What can hang from each mark
Z740: Z44 Z725
Z725: Z275 Z555 Z740
Z555: Z44 Z722 Z725
Z44: Z275 Z740
Z722: Z275 Z555 Z740

Known rows, with every way that one mark hangs from another
(Z740 (Z725 Z555)): [  2.6   2.5  15.0   6.4  21.8  -0.1  10.3  13.1  -3.7 -21.7  10.3  30.9
 -18.1   5.9   7.7  27.5 -26.3  20.7  -4.8 -17.6  -0.6  -1.5  -5.4  16.2
  27.3 -14.2 -26.8 -32.1  -4.7 -13.4  12.4 -19.8   4.2  -9.2]
(Z722 (Z555 Z44 Z725) Z740): [-10.1   7.5   2.0  11.7 -30.1   5.6  10.2  -1.9 -39.1 -23.7  18.5  30.3
   1.4 -23.2 -28.3  10.9 -28.0  20.0 -18.0  -6.8  -0.6 -26.9   0.8  16.6
   7.0   0.0 -13.4 -45.4 -21.6   4.3   6.2 -28.0  -0.9   3.5]
(Z44 Z275): [  0.1  -9.3 -27.8 -16.6  20.2  -5.5   5.1   3.8   4.3 -23.3  10.2   8.4
   0.8  -7.7   7.6  15.0  -7.9  23.4   9.7  -3.4   2.7 -19.6   6.5   2.5
  17.0 -19.5  -8.0 -12.8  -2.1 -16.7   6.4   9.5  17.9 -16.1]
(Z722 (Z740 Z725)): [ -7.6  -0.1  10.7 -12.4  10.2   6.8  11.7  -3.3  -9.2 -10.2   5.9  17.3
  16.0   8.4  -7.9  10.8 -31.7  31.6   5.9 -21.8  -7.0 -21.2   1.5  22.8
   8.4   1.6 -19.7 -19.5 -16.1   0.7  10.7 -14.6   6.0   5.3]
(Z740 (Z725 Z275)): [ -0.4  -3.7  12.9 -12.6  23.3  -0.9   4.4   2.6  -7.9 -19.8  12.5  22.4
 -14.9  12.5  21.6  22.8 -27.1  22.5 -10.3 -21.2   2.4 -16.8  -1.5   4.8
  27.7 -14.7 -27.2 -14.6   4.0  -9.4   9.8 -20.1  -6.2  -7.0]
(Z725 (Z555 (Z722 Z275)) (Z740 Z44)): [-10.3  -1.6  18.5  11.8  10.4  16.6 -10.8  18.6 -27.0 -39.7  41.1  38.6
 -11.8 -39.0   2.3  33.5 -25.3   3.0 -33.3 -23.2  19.7 -13.8  -2.8  -2.6
  30.9 -21.2 -33.7 -23.5   3.2  -5.2  20.7 -32.9 -24.4  11.7]
(Z740 (Z725 Z275 (Z555 Z722))): [ -6.4  -5.8  28.7  14.6  12.7  10.6  -7.5  15.9 -33.9 -44.4  38.8  49.7
 -43.0  -0.4   9.0  35.1 -43.0  17.1 -34.1 -38.9  16.3  -6.5   3.3  -2.5
  50.9 -46.5 -46.1 -20.6   2.0 -12.0  15.8 -42.0 -13.3 -11.3]
(Z722 Z275 (Z555 Z44 Z725)): [ -1.4  10.8  -3.5   8.6 -30.5  -3.4   6.1  -4.3 -34.7 -17.3  25.3  39.9
   0.1 -28.5 -14.8  18.1 -13.8  15.1 -22.1  -5.5  -1.0 -34.4 -10.5   4.5
  22.0 -17.1 -18.2 -38.7 -16.6  12.4  10.7 -25.0  -4.3  -1.6]
(Z722 Z275 (Z740 (Z725 (Z555 Z44)))): [-14.9   4.2  22.2  -3.6  -6.7  22.1   1.7  -6.0 -49.2 -27.9  29.8  42.5
   4.2 -24.9 -23.9  11.8 -38.6  23.7 -29.8 -29.9  -8.8 -33.1  -4.3  20.7
  31.1  -9.9 -34.0 -28.5 -12.3  13.7   3.6 -29.5  -1.2  -3.1]
(Z725 (Z740 Z44)): [  7.8  -6.2   7.6  -4.4  29.5   2.5   5.0  10.2   9.1 -20.4   1.5   6.6
   3.2 -18.3   8.7  20.7 -17.1   8.0  -1.8   0.9  11.2  -9.4  -2.3   7.9
   4.2   9.5  -9.7 -26.2  11.0 -21.1  11.9 -10.3 -15.1  16.6]
(Z722 (Z555 (Z725 Z275)) (Z740 Z44)): [ -5.7  16.6   2.8   4.7 -10.9  25.6  -2.6  -3.9 -35.0 -20.3  38.6  12.7
  -5.9 -19.9   7.1  28.5 -27.0   1.7 -28.9 -15.8   8.8 -35.6   2.5  16.9
  16.7  -2.6 -21.1 -24.0  -4.0  12.5   8.6 -29.8 -25.0  11.9]
(Z725 Z275 Z555 (Z740 Z44)): [-10.8  -2.2  19.1  -2.2  35.6  18.2  -6.2  14.4 -24.9 -42.1  29.2  17.5
 -30.1 -22.6  21.6  33.6 -20.6  -3.1 -36.5 -17.1  21.4 -14.1   0.0  -3.2
  32.2  -5.7 -27.7 -21.0  19.2 -24.7   4.1 -22.4 -27.2   1.6]
(Z740 (Z725 (Z555 Z44 Z722))): [  7.7  -7.6  24.1  16.1   2.8   2.1  -2.7  21.8 -28.5 -41.4  16.9  59.7
 -37.2 -15.7 -25.7  23.8 -43.9  18.3 -23.0 -18.6   8.3   4.8   0.9   8.8
  38.7 -38.2 -37.7 -44.3   4.5 -12.2  20.0 -49.7  -5.3   0.6]
(Z555 Z725): [  8.3  -1.8  -7.7   2.6   6.5 -14.4  21.5  11.6   1.5 -23.5   4.8  11.2
  -6.6   1.9   6.1  35.7 -22.6  15.3  -2.4   0.9   3.3  -8.1   5.1   6.2
   8.2 -16.4  -9.3 -31.8  -6.9 -10.6  16.9 -17.7   7.9  -2.5]
(Z740 Z44 Z725): [ 27.7  -1.6   1.9  -9.9  29.4   2.1   8.1   9.5  19.8  -7.6  -0.6  22.7
  -2.1  -4.1   4.7  26.8 -25.6  15.8   8.9  -1.7  -0.2  -8.3  -8.1  22.3
  12.0  -6.7 -19.4 -24.9  19.0   0.8  18.5 -22.3  -7.2  19.9]
(Z740 Z44): [ 18.9  -2.5  -7.7  -2.0  22.8  -2.3   8.2  11.2  15.9 -14.4  -3.3   5.4
   8.0 -10.5   6.2  21.0 -10.3   4.8   7.2   8.4  -0.5 -10.4  -0.5  15.2
   4.1  -3.3  -5.6 -22.6  13.8  -9.9  12.8  -6.5  -5.7  16.2]
(Z725 (Z555 Z44 (Z722 Z275)) Z740): [-19.9 -11.1  29.2  11.7  -4.5   5.5  -6.8  14.5 -50.6 -50.3  32.0  53.3
 -15.6 -42.7 -19.2  19.8 -30.1  14.7 -40.9 -24.7  17.5 -15.2   2.7 -12.8
  37.0 -23.8 -34.1 -32.4  -7.2 -13.6  16.3 -37.8 -11.0  -3.4]
(Z44 Z275 (Z740 (Z725 Z555))): [-10.1   2.6 -18.0 -15.6  23.6   9.7  -7.6  10.2 -16.7 -34.1  31.3  23.6
 -31.6 -14.4   1.6  23.5 -26.6  27.8   1.0 -17.9   5.8 -15.6  -2.1  13.2
  39.0 -19.7 -38.7 -16.0   1.2 -22.2   5.3  -1.1  22.2 -16.0]
(Z555 Z722 (Z725 Z275)): [ -2.9  -8.2   5.4   7.5   1.5  -6.8   3.8  16.0 -25.4 -45.5  31.8  28.6
 -34.3  -3.5  12.9  41.3 -35.5   4.5 -29.8 -19.1  19.7  -7.8  11.4 -11.9
  29.5 -44.1 -22.5 -22.8   0.6  -8.0  25.4 -41.6  -8.3  -3.1]

Rows
[ -9.6  -9.8  15.2   8.6 -16.3  -1.9  -0.5   8.4 -41.3 -45.4  34.1  47.8
 -16.8 -38.4 -21.1  30.2 -40.2  10.6 -36.0 -15.6  19.7 -15.8   0.7 -16.3
  24.4 -29.2 -27.2 -36.2  -8.8  -1.6  23.1 -47.6 -10.6   4.5] => (Z555 Z44 (Z722 Z275) (Z725 Z740))
[-15.2  10.2  17.9   7.7  -8.2  10.3   5.5  -9.2 -18.9   1.4  16.3  27.7
  17.3   2.8  -7.9   6.1 -24.4  40.4  -0.1 -29.4  -8.8 -27.1  -9.1  25.3
  10.6   7.9 -21.8 -23.6 -29.7   8.4   5.9 -13.4  -1.1   2.6] => (Z722 Z555 (Z740 Z725))
[ -7.8   2.9 -33.6  -6.4 -22.1   1.2  -7.3   6.4 -30.4 -35.7  30.5  25.6
 -25.7 -42.7 -20.5  17.4 -17.6  22.1  -6.7   4.9   8.7 -27.6   1.3   6.2
  27.1 -18.0 -21.1 -34.3  -7.8 -13.7   3.1 -10.0  17.5  -8.0] => (Z722 (Z555 (Z44 Z275 Z740) Z725))
[ 10.9   2.6  13.1  15.4   9.7  20.0  -7.3  18.4 -17.1 -24.1  40.2  49.1
 -17.1 -22.7  -2.4  36.7 -39.4   8.5 -23.7 -22.4   4.6 -15.9  -8.8  14.4
  41.4 -36.0 -41.6 -21.0  10.4  13.8  23.9 -41.5 -19.9  13.5] => (Z740 Z44 (Z725 (Z555 (Z722 Z275))))
[ -2.9  -3.2 -19.9  -3.2  -7.7  -0.4  -5.7  -1.7 -19.8 -21.2  13.8  29.6
  -0.6 -32.5 -14.4   3.1  -3.3  28.4  -1.4  -4.0   3.2 -30.0  -1.9   3.3
  22.1 -15.3 -14.8 -30.0  -4.8 -11.5  -2.3  -0.2  11.5 -13.9] => (Z722 (Z555 (Z44 Z275)))
[ -8.3  -5.8   6.8  -8.4 -13.4  -2.3 -13.3   8.7 -26.4 -30.6  27.5  47.8
 -15.3 -32.2 -24.4  16.6 -36.7  24.9 -12.5 -17.3   1.6 -25.1  -4.3   2.8
  31.1 -29.4 -46.3 -19.2  -7.0   4.8  21.4 -30.4   1.2  10.4] => (Z555 (Z44 (Z740 Z725)) (Z722 Z275))
[  0.9   5.2  -6.1   1.7 -19.7  18.8   0.4   3.5 -26.8 -26.1  42.9  22.2
   9.0 -35.3 -12.3  35.1 -38.5   2.5 -23.5 -15.9   3.6 -25.3   7.5  13.6
  14.6 -27.3 -24.0 -19.2  -6.0  26.4  28.1 -39.9 -17.4  22.8] => (Z555 (Z722 Z275 (Z740 Z44)) Z725)
[-23.5  -3.2  17.2  12.0 -23.8  14.9  -5.8   4.1 -59.5 -45.7  37.6  46.0
   0.9 -35.7 -31.3   7.6 -33.0  12.4 -38.8 -28.5   3.1 -29.0   7.9   6.1
  30.5 -26.3 -30.5 -27.7 -18.7   7.7  15.4 -33.7  -0.8  -1.2] => (Z725 (Z555 Z44 (Z722 Z275 Z740)))
[ 26.1  -3.3 -22.5 -20.1  32.4  13.0  -4.7   1.9  15.8 -14.1  16.7  19.1
 -11.4 -18.2   3.8  25.4 -27.7  22.0  13.0  -2.2   2.4 -16.5  -5.8  19.2
  22.2 -15.2 -19.7 -17.9  22.9  -2.2   9.0 -12.0  -2.0   4.3] => (Z740 (Z44 Z275) Z725)
[  1.1  -5.2 -34.5 -25.3  -5.1  -5.0  -1.2  11.8 -19.7 -46.3  19.7  15.4
 -31.0 -36.4 -16.5  22.8 -27.2  12.7  -0.5   9.4   9.4 -19.4   5.8   3.7
  22.9 -23.0 -21.2 -32.2   6.2 -19.3   7.3 -12.0  20.3  -7.5] => (Z555 (Z44 Z275 Z740) Z725)
[  5.0  -7.9 -15.1 -20.8  33.9  11.5  -5.5   4.9   2.4 -25.8  19.0   9.2
  -5.4 -31.2   5.8  21.7 -15.8  15.1   3.8  -0.5  16.7 -15.3   2.5   2.0
  13.5   0.0 -12.6 -14.8  14.3 -19.1   5.5  -3.8  -7.6   4.1] => (Z725 (Z740 (Z44 Z275)))
[  3.0  -1.5 -27.8 -21.7  14.9  20.1  -1.1  -2.7  -6.3 -22.0  18.7  -3.3
  14.8 -28.3  -5.7  13.0 -18.2  13.0   6.6  -4.1   3.4 -30.2   7.1  21.2
   8.7  -0.7  -9.5 -12.8   7.7  -0.4   4.9   0.4  -0.8   5.1] => (Z722 (Z740 (Z44 Z275)))
[ -5.1   8.6  -9.2   4.5 -26.0  -9.6   3.5   9.8 -24.5 -28.1  14.1  26.9
 -21.6 -26.7 -21.9  19.7 -21.5  15.2 -10.7   3.6   3.5 -18.7  -4.9   8.8
  15.2  -5.4 -22.6 -43.2 -13.4 -14.0   7.0 -17.7  10.2   4.0] => (Z722 (Z555 (Z44 Z740) Z725))
[ 12.5 -11.6 -25.1 -14.5   3.8  -3.0   7.0   4.4 -17.9 -38.6  16.7  22.3
 -22.3 -29.2 -16.8  26.8 -27.7  13.3  -7.9   6.4   9.2 -16.1   4.9  -0.5
  22.3 -30.3 -11.0 -36.3   8.6 -11.5   9.1 -21.1  14.2  -9.0] => (Z555 (Z44 Z275) Z725)
[-19.2 -12.4  15.8   6.7  -5.0   1.6 -15.9  26.3 -50.5 -66.9  33.1  38.5
 -50.5 -31.1 -12.1  23.3 -31.3  -2.3 -38.7 -18.1  23.3 -11.0  10.5 -11.4
  44.7 -35.5 -42.4 -26.3   4.7 -27.9   9.9 -30.8   0.1  -6.1] => (Z725 Z275 (Z555 (Z44 Z740) Z722))
[-12.4 -11.7   2.3  -7.7  18.6   8.7  -8.6   9.3 -37.2 -51.4  23.4  32.7
 -25.9 -36.1 -12.9  15.6 -22.5  20.0 -19.7  -8.0  19.3 -13.5   3.7  -6.3
  31.2 -13.9 -20.9 -35.1   3.9 -34.2   0.4 -10.4   7.5 -19.7] => (Z725 (Z555 (Z44 Z275)) Z740)
[-23.2  -6.3   4.9  -0.2 -14.2   4.1   6.0  -1.6 -34.8 -23.8  32.4  25.1
  24.4 -18.5 -10.7  10.0 -20.8  19.9 -15.6 -29.5  -1.2 -30.1   8.7   2.9
  14.2 -18.8 -21.5  -8.7 -25.8  16.3  18.8 -17.8  -0.2   4.9] => (Z555 (Z722 Z275 Z740))
[-21.0  -3.8   3.6   8.4 -17.5   1.4 -11.9  20.2 -45.4 -52.0  34.3  41.0
 -22.1 -41.4 -22.9  15.0 -26.4   9.6 -30.4 -18.0   5.6 -22.9   4.4  -1.1
  39.1 -33.9 -40.8 -28.4  -8.5  -8.8  16.0 -22.6   7.2  -2.4] => (Z725 (Z555 (Z44 Z740) (Z722 Z275)))
[ 12.3   0.0  23.6  11.1  22.8  21.3 -16.4  22.5 -23.4 -40.0  40.0  47.2
 -47.6 -13.4  10.6  42.7 -44.8   1.8 -31.9 -23.3  18.2  -3.4  -0.5   8.4
  49.1 -40.9 -47.7 -20.8  23.9  -3.2  20.7 -48.5 -28.1   7.6] => (Z740 Z44 (Z725 Z275 (Z555 Z722)))
[ -7.3  -5.5  -2.6 -16.7  -4.6  -9.2   1.2  13.7 -32.0 -51.2  20.3  18.0
 -40.5 -24.4  -2.7  30.8 -31.1   0.3 -26.6  -1.8  13.2 -15.5   7.0  -3.1
  24.8 -17.9 -27.2 -29.6   6.7 -18.0   9.1 -23.7   2.9  -2.1] => (Z555 (Z44 Z740) (Z725 Z275))
[-15.8  -9.8  17.1  17.2  11.0   0.7  -2.5  20.8 -36.4 -48.5  35.1  34.0
 -35.6  -9.1  13.0  30.7 -24.9   5.3 -34.5 -28.7  17.6  -3.7   8.4 -11.1
  43.1 -40.8 -33.9 -18.8   0.8 -20.1  16.5 -28.8  -6.4 -12.9] => (Z725 Z275 (Z555 Z722))
[-13.0  -0.9 -27.5  -9.3  -9.4  -2.0 -11.7   1.5 -23.6 -29.3  18.8  22.5
 -13.5 -39.5 -21.5  -0.2  -4.0  28.6   1.1  -0.5   5.5 -31.6  -4.4   5.6
  22.7  -7.1 -25.9 -24.3  -9.1 -20.3  -3.0   8.6  19.7  -9.6] => (Z722 (Z555 (Z44 Z275 Z740)))
[ -7.9   4.0  20.4  -1.4  27.9   8.9   3.6  11.2 -27.1 -32.6  24.8  32.4
 -29.8   5.0  20.1  31.0 -31.8  16.8 -24.2 -30.2   7.5 -12.7  -2.0   4.7
  40.8 -25.0 -37.0 -19.4   5.2 -12.3   6.8 -27.3  -6.5 -13.4] => (Z740 (Z725 Z275 Z555))
[  1.5  -8.4 -19.9 -30.3  10.6   2.7  -8.9   5.1 -11.7 -31.8  13.6  28.7
 -24.9 -28.7 -19.3  12.3 -29.5  32.5  10.8  -2.1   3.5 -21.4  -1.6  11.2
  28.6 -15.2 -32.0 -20.3  10.9 -16.7   2.1  -5.3  15.5  -4.3] => (Z555 (Z44 Z275 (Z740 Z725)))
[-16.3 -10.1  28.5  -2.0   4.9  15.4  -6.3  -0.4 -35.9 -31.4  33.5  36.9
  -9.9   0.2  -0.6  18.7 -45.2  26.3 -21.8 -40.7  10.0 -19.4   9.7   5.1
  28.2 -23.8 -36.3  -9.8  -8.7   2.8  18.3 -38.1 -13.2   2.3] => (Z555 (Z722 (Z740 (Z725 Z275))))
[ -3.2   3.0   7.5  10.5 -17.3  -3.1   1.9   3.8 -39.1 -34.3  22.1  36.1
 -26.9 -18.3  -1.1  24.4 -23.0  10.8 -34.0  -8.4  12.9 -23.8  -2.1  -2.2
  27.1 -20.4 -22.1 -40.4  -0.4  -4.7   4.1 -34.0 -10.5  -6.3] => (Z722 (Z555 Z44 (Z725 Z275)))
[  6.3   1.0  -1.4  18.3 -20.2  -9.3   7.9   4.7 -21.0 -23.0  10.9  33.3
 -12.5 -19.0 -16.2  21.0 -18.5  15.2 -14.9   0.6   3.6 -16.6  -4.2   5.8
  12.5 -12.3 -12.0 -51.2  -7.4  -5.9   9.9 -29.6   2.9   0.1] => (Z722 (Z555 Z44 Z725))
[-28.9 -14.0  35.9  14.1  17.6   4.7  -8.6  18.4 -45.0 -57.7  40.5  38.7
 -39.8 -11.8  13.5  31.9 -27.6  13.2 -41.8 -34.8  28.8  -4.0   8.1 -20.2
  40.9 -27.8 -35.8 -22.6  -2.0 -30.1  14.0 -35.7 -13.7 -12.7] => (Z725 Z275 (Z555 Z722) Z740)
[-11.0   4.1   6.3  -3.1  17.6  -0.3   2.4  20.4  -9.8 -29.5  15.3  24.7
 -26.8   2.5   1.2  24.7 -28.9  21.1  -1.4 -16.0   1.7  -8.8  -2.3  20.1
  28.3  -8.1 -35.6 -23.4  -5.7 -18.8   9.7 -12.0  13.0  -4.1] => (Z44 (Z740 (Z725 Z555)))
[-10.0   9.6   2.0   9.8  -6.7  -1.1   7.1   0.7 -28.3 -23.7  30.8  20.4
 -21.3  -5.2  19.2  29.4 -16.4  12.1 -27.8 -17.4  10.8 -22.1  -5.2  -3.1
  24.2 -17.9 -15.7 -28.1 -10.2  -4.1   7.3 -23.1  -9.8  -9.8] => (Z722 (Z555 (Z725 Z275)))
[ -1.9 -12.0 -10.7 -15.8   8.4   0.4   1.2   4.2 -27.4 -47.3  19.5  26.4
 -26.4 -36.2 -12.0  26.9 -32.3  15.8 -14.1   1.2  18.4 -12.5   7.5  -7.4
  20.8 -18.3 -14.9 -37.2   5.4 -25.2   8.2 -21.2   4.8 -10.5] => (Z555 (Z44 Z275) (Z725 Z740))
[ -3.9  -3.8 -28.2 -28.0  22.0  -0.1  -6.4   3.4   0.9 -23.9  18.9  14.1
 -17.2 -12.2   1.7  16.3 -23.9  32.1  17.9  -9.8   3.2 -23.0   1.1  14.0
  22.2 -11.1 -28.3  -8.2  -2.7 -17.7   6.6   5.7  20.9  -9.2] => (Z44 Z275 (Z740 Z725))
[  3.0   9.9 -16.2  -1.0   6.2  14.9  -9.1  -0.5 -14.7 -23.1  38.2  20.0
 -18.9 -37.3   3.9  36.9 -21.6  19.5 -11.4  -0.3  20.8 -21.3  -5.3   2.0
  19.8  -4.8 -15.5 -30.5  -0.6 -10.8   7.3 -16.7 -14.6   3.7] => (Z722 (Z555 (Z725 (Z740 (Z44 Z275)))))
[  0.4 -16.4   1.9 -13.4  -5.5  18.8 -10.1  -0.5 -35.9 -37.6  29.4  47.3
 -12.0 -28.7 -35.4   8.1 -47.5  33.1  -6.3 -21.8   6.7 -21.4   8.9  10.4
  27.5 -28.6 -30.6 -22.6  -1.8   2.3  11.0 -32.2   2.2  -0.3] => (Z555 (Z44 Z275) (Z722 (Z740 Z725)))
[-30.3  -8.6  22.0  12.2  -0.5  14.7  -0.5  12.4 -52.6 -50.4  40.7  31.1
 -19.1  -7.5  -0.8  21.0 -33.3   9.2 -41.6 -39.7  14.5 -17.9  14.6  -1.5
  33.4 -30.0 -31.8 -17.7 -14.0  -8.4  15.6 -28.0  -7.6  -8.6] => (Z725 Z275 (Z555 (Z722 Z740)))
